Each row comes from the steps of one walk. Every step used is in the known rows, and no mark comes twice. Write the walk behind each row, first mark first.
Known rows:
lumod, kefa, pekig, rolod, mudi, kilan: 1.207,1.054,-1.392,-1.064,1.955,0.059,-2.116,-2.143,-0.066,2.648,2.798,0.367,-0.551,1.299,0.842,-3.270,1.578,-4.402,-2.833,1.356,0.756,4.192,0.210,0.333,0.262
rolod, pekig, lumod, kilan, mudi, kefa: -1.300,1.132,2.216,-3.273,2.102,-0.792,-2.105,-1.190,0.926,-0.988,-0.618,-1.550,-1.780,3.187,-0.736,-0.542,2.349,-6.127,0.957,-2.369,5.417,1.057,0.963,1.796,-0.871
mudi, kilan, rolod, lumod: 1.369,0.594,3.032,-0.714,3.109,-0.479,-0.668,-1.088,1.374,0.974,3.935,2.095,-3.009,0.737,-0.302,-2.427,0.746,-0.049,0.111,-2.009,5.241,1.074,0.345,0.093,-1.539
pekig, rolod, kefa: 0.685,1.190,-0.232,-1.779,-2.494,-0.541,0.319,-2.761,1.431,-1.002,-0.768,-1.598,-0.234,1.106,0.412,-0.672,0.913,-2.848,-1.344,-0.537,2.144,0.123,1.315,1.402,-0.913
lumod, kilan, kefa, pekig: 2.018,2.681,1.425,-0.106,4.932,-0.696,-0.531,-2.015,2.699,-0.611,-2.980,1.122,-1.406,0.158,0.170,-0.004,1.457,1.062,-2.005,-2.130,-1.531,1.796,-0.363,0.254,0.580
kilan, rolod, pekig, mudi: -1.229,1.016,-0.185,-0.445,1.949,-0.777,-0.237,-0.703,4.353,2.526,-0.077,-0.266,-1.143,2.580,-1.126,0.519,0.376,-6.138,-0.599,-0.188,2.075,1.503,1.030,1.010,-0.181
lumod, kefa, pekig, rolod: 0.659,2.701,-1.611,0.442,2.605,0.533,-1.650,-2.937,2.420,-0.220,-2.327,-0.728,1.215,1.739,1.188,-0.821,1.168,-3.547,-3.916,1.647,-2.127,2.664,-0.095,1.951,0.596
kefa, pekig, kilan, mudi, lumod: 1.982,1.703,0.537,0.856,1.477,-0.640,-1.104,-2.710,2.439,4.003,-1.112,-1.708,0.000,3.103,-0.005,2.907,-0.264,-1.427,2.838,0.680,0.931,1.387,0.629,-1.439,-0.292
lumod, mudi, kefa, pekig, rolod: 0.998,4.646,-0.982,-1.340,4.253,-0.392,-0.229,-3.026,1.989,2.389,0.221,-1.239,2.875,5.555,1.137,0.688,1.507,-4.567,-0.760,2.025,-0.414,2.035,0.297,1.883,0.138
pekig, mudi, kefa: -0.114,-0.812,0.651,-2.625,-2.069,-0.845,0.501,-1.111,0.245,3.127,0.842,-1.582,0.433,4.144,0.777,0.117,1.227,-4.313,-0.736,0.475,1.053,2.183,0.928,1.209,-0.520
kilan, mudi, lumod: 0.964,-0.147,1.678,-0.174,0.908,0.169,-0.168,-0.592,-0.071,1.358,1.812,-1.091,-0.913,0.881,-0.530,1.278,-0.014,-0.618,5.724,0.175,3.185,-0.476,0.298,-1.243,-0.893
kilan, kefa: 1.297,0.909,1.030,-0.639,0.789,-0.564,0.958,-0.072,0.623,-0.364,0.275,0.695,-1.468,-0.773,-0.005,1.096,1.029,2.793,0.238,-1.484,-1.292,0.844,0.179,-0.179,-0.726
kilan, mudi, lumod, kefa: 0.505,-2.117,1.688,-0.615,0.755,1.012,-1.918,-0.956,-0.749,-0.683,1.823,-1.697,-1.519,-1.450,-0.123,-0.214,1.421,-3.102,2.338,0.497,2.535,-0.335,-0.764,-0.119,-0.483
mudi, lumod, kilan, kefa, pekig: 2.420,0.886,1.983,-0.519,4.576,-0.772,0.196,-2.018,2.094,1.024,0.023,0.568,-1.122,-0.433,0.353,-0.145,1.406,0.985,0.518,-2.125,-0.169,1.403,-0.302,-0.162,0.506
rolod, pekig, mudi: -1.904,1.263,-2.162,-0.614,-0.465,-1.151,0.170,-0.607,2.533,3.612,-1.017,-0.752,0.211,2.462,-1.115,0.129,0.305,-6.487,-1.227,0.717,2.026,1.121,1.634,0.976,0.262
lumod, kilan: 0.065,-0.965,0.243,-0.087,2.368,-0.232,-1.505,-1.014,-0.113,-2.188,0.141,-0.899,-0.712,-2.098,-0.372,-1.475,2.311,-1.486,-1.178,-1.454,0.137,0.693,-0.736,0.830,0.227
mudi, kefa: 0.177,-1.505,1.645,-2.787,-1.738,0.106,0.550,-0.216,-0.915,0.168,1.426,-1.230,0.206,1.825,1.363,-0.394,0.435,-0.647,0.375,-0.376,1.517,0.275,0.116,0.365,-0.292
mudi, kefa, pekig, kilan: 1.472,0.965,0.060,-1.096,-0.736,-0.887,-0.645,-2.815,2.387,3.274,-2.318,-1.826,1.306,4.289,1.807,1.768,0.070,-1.513,-3.282,0.352,-1.555,2.316,0.551,0.038,0.552
rolod, lumod, kilan: -0.811,0.520,0.020,-0.940,1.675,-0.706,-1.788,-1.739,0.655,-1.912,0.544,1.136,-1.136,-1.330,-0.737,-3.199,1.747,-2.052,-2.552,-2.432,4.030,0.255,0.268,1.016,-0.595
lumod, kefa, pekig: 0.454,0.847,0.381,0.053,2.253,0.817,-1.780,-1.567,1.560,-0.300,-3.037,0.614,-0.137,0.362,0.746,-1.060,0.046,-2.674,-3.893,0.790,-0.743,0.529,-0.848,0.698,1.309
rolod, kilan, kefa: 0.261,-2.739,1.004,-1.173,-0.200,-0.595,0.722,-1.658,-0.160,-0.455,-0.348,-0.072,-2.894,-1.545,-0.492,-0.255,0.465,1.323,-0.999,-2.114,0.696,0.778,0.326,-1.723,-0.576
pekig, mudi, kilan, rolod, kefa: 2.552,-0.781,3.951,-1.808,0.434,-1.175,-0.080,-2.476,2.149,2.020,1.765,-0.905,-3.721,1.588,-0.247,-0.830,1.814,-4.348,-0.186,-1.582,4.181,1.373,0.643,0.776,-1.197
kilan, rolod: 0.943,-0.262,2.401,0.219,2.893,0.391,-0.573,-0.150,2.270,-1.307,1.124,0.618,-1.609,0.214,-0.012,0.384,0.157,0.283,0.774,-1.150,0.181,0.558,-0.689,0.035,-0.494

Write each row's walk:
3.257,4.468,1.706,-0.067,7.158,-1.199,0.380,-1.589,1.131,3.852,0.820,1.038,-1.016,2.099,-0.183,1.100,1.966,-0.225,0.397,0.099,-0.483,1.583,-0.404,-0.133,0.240 -> lumod, mudi, kilan, kefa, pekig
-0.978,0.109,1.042,-0.754,2.624,0.313,-0.184,0.350,3.418,-0.882,0.716,0.213,-1.667,0.035,-0.510,-0.037,-0.459,-2.350,0.728,-1.323,2.950,-0.678,0.167,0.013,0.098 -> kilan, rolod, pekig
0.404,1.725,1.295,0.502,3.823,0.006,-2.719,-1.554,0.575,-2.974,-2.529,-1.024,-2.232,-0.214,-1.215,0.275,2.107,-1.781,1.558,-1.102,1.539,0.813,-0.440,0.211,-0.605 -> lumod, kilan, mudi
0.491,-1.197,-0.534,-0.881,0.276,-0.758,0.672,-2.819,0.569,-0.477,0.009,-1.075,-1.820,-0.454,-0.142,-0.115,1.416,0.432,-1.136,-1.295,-0.314,2.508,0.847,-0.600,-1.073 -> pekig, rolod, kilan, kefa
0.567,0.061,2.818,-2.434,1.738,0.118,-1.950,-1.526,-0.317,-2.453,-0.732,-2.122,-1.831,1.568,0.312,-0.056,2.397,-2.330,1.983,-1.288,2.983,0.981,-0.254,0.537,-0.820 -> lumod, kilan, mudi, kefa
1.817,0.276,1.318,0.797,3.429,0.168,-2.757,-2.924,4.508,0.012,-1.924,-0.770,-1.171,0.968,0.868,1.239,0.850,-2.482,-4.671,-0.332,-2.509,2.485,-1.111,0.616,0.444 -> lumod, kefa, pekig, kilan, rolod
-0.472,-2.544,2.557,-2.810,-1.064,0.302,-0.848,-2.220,-0.967,-1.017,-1.232,-2.085,-2.511,2.653,0.146,-0.100,0.042,-2.418,1.764,-0.538,4.608,0.414,0.490,-1.630,-0.911 -> rolod, kilan, mudi, kefa
1.693,1.307,2.911,-0.534,4.897,0.350,-2.295,-2.530,2.583,0.555,0.439,2.246,-2.718,1.072,0.599,-3.041,0.758,-2.673,-3.731,-0.823,3.720,1.502,-0.519,0.708,0.085 -> mudi, kilan, rolod, lumod, kefa, pekig
-0.867,-0.129,-1.424,-3.899,-2.870,0.018,-0.335,-0.936,-0.397,0.779,3.319,-0.363,0.973,3.354,1.347,-1.836,0.443,-3.065,-0.564,0.294,1.666,2.661,1.237,0.354,-0.796 -> pekig, rolod, mudi, kefa
1.865,0.112,0.979,-1.917,0.606,-1.035,0.353,0.143,-1.186,2.300,4.443,1.609,-2.878,-0.685,-0.168,-1.122,1.559,1.553,0.626,-1.524,0.960,2.583,0.541,-1.379,-0.887 -> rolod, mudi, kilan, kefa
1.568,1.928,-0.166,-0.615,-1.884,-1.294,-0.871,-3.887,3.567,2.250,-4.369,-1.269,-0.077,2.799,0.688,1.420,-0.466,-2.529,-4.562,-0.494,0.029,0.698,0.979,-0.207,0.453 -> rolod, kefa, pekig, kilan
1.870,0.807,-0.426,-0.043,-0.538,-1.480,0.088,-1.554,1.599,1.411,-0.337,-1.022,-0.809,-0.307,0.268,2.765,1.743,2.079,-2.032,-1.378,-3.421,2.347,0.451,-0.090,-0.851 -> pekig, kilan, kefa
-0.743,-1.084,1.019,-0.108,0.655,0.241,-1.620,-2.280,-0.069,-1.207,-3.032,-1.014,-2.956,0.808,-1.396,0.214,-0.521,-1.969,1.464,-0.251,3.433,-0.014,0.417,-2.235,-0.693 -> rolod, kilan, mudi
-0.380,7.226,-2.646,-0.149,5.665,-0.963,-1.006,-3.260,2.775,2.616,0.499,1.712,2.284,4.417,-0.843,-0.642,0.936,-5.307,-2.187,1.237,2.617,0.617,0.842,1.748,-0.485 -> kefa, pekig, rolod, lumod, mudi
1.118,2.224,1.535,-1.358,-0.461,-0.362,0.063,-2.529,2.741,0.418,-4.249,0.849,-0.890,2.274,0.498,-0.580,-1.382,-1.988,-2.343,-0.728,2.677,-1.227,0.811,-0.275,0.701 -> rolod, kefa, pekig
0.993,0.659,1.260,-1.781,-1.278,-0.471,-1.500,-2.051,0.588,0.710,-1.221,-3.049,-0.705,3.752,0.838,2.620,1.206,-1.740,0.684,0.018,1.001,1.783,0.623,-0.249,-1.164 -> pekig, kilan, mudi, kefa
-0.535,3.636,-3.291,-0.823,0.568,-0.124,-1.193,-1.865,2.353,2.013,-0.357,2.005,1.398,3.746,0.343,-1.530,-1.114,-3.071,-2.240,1.128,-0.285,3.087,1.295,-0.270,0.253 -> kefa, pekig, rolod, mudi
0.582,-0.862,2.025,-1.051,2.500,-0.341,-2.347,-2.174,1.444,1.308,3.264,0.729,-3.107,0.170,-0.342,-3.157,2.754,-5.687,-3.822,-0.814,4.172,2.662,-0.059,1.786,-1.219 -> pekig, mudi, kilan, rolod, lumod, kefa
1.010,4.254,-1.698,0.868,2.712,-0.147,-0.260,-2.448,2.940,1.386,-2.459,-0.037,1.771,3.540,0.893,0.225,-0.022,-1.435,-1.263,1.377,-1.892,2.612,0.751,1.108,0.287 -> kefa, pekig, rolod
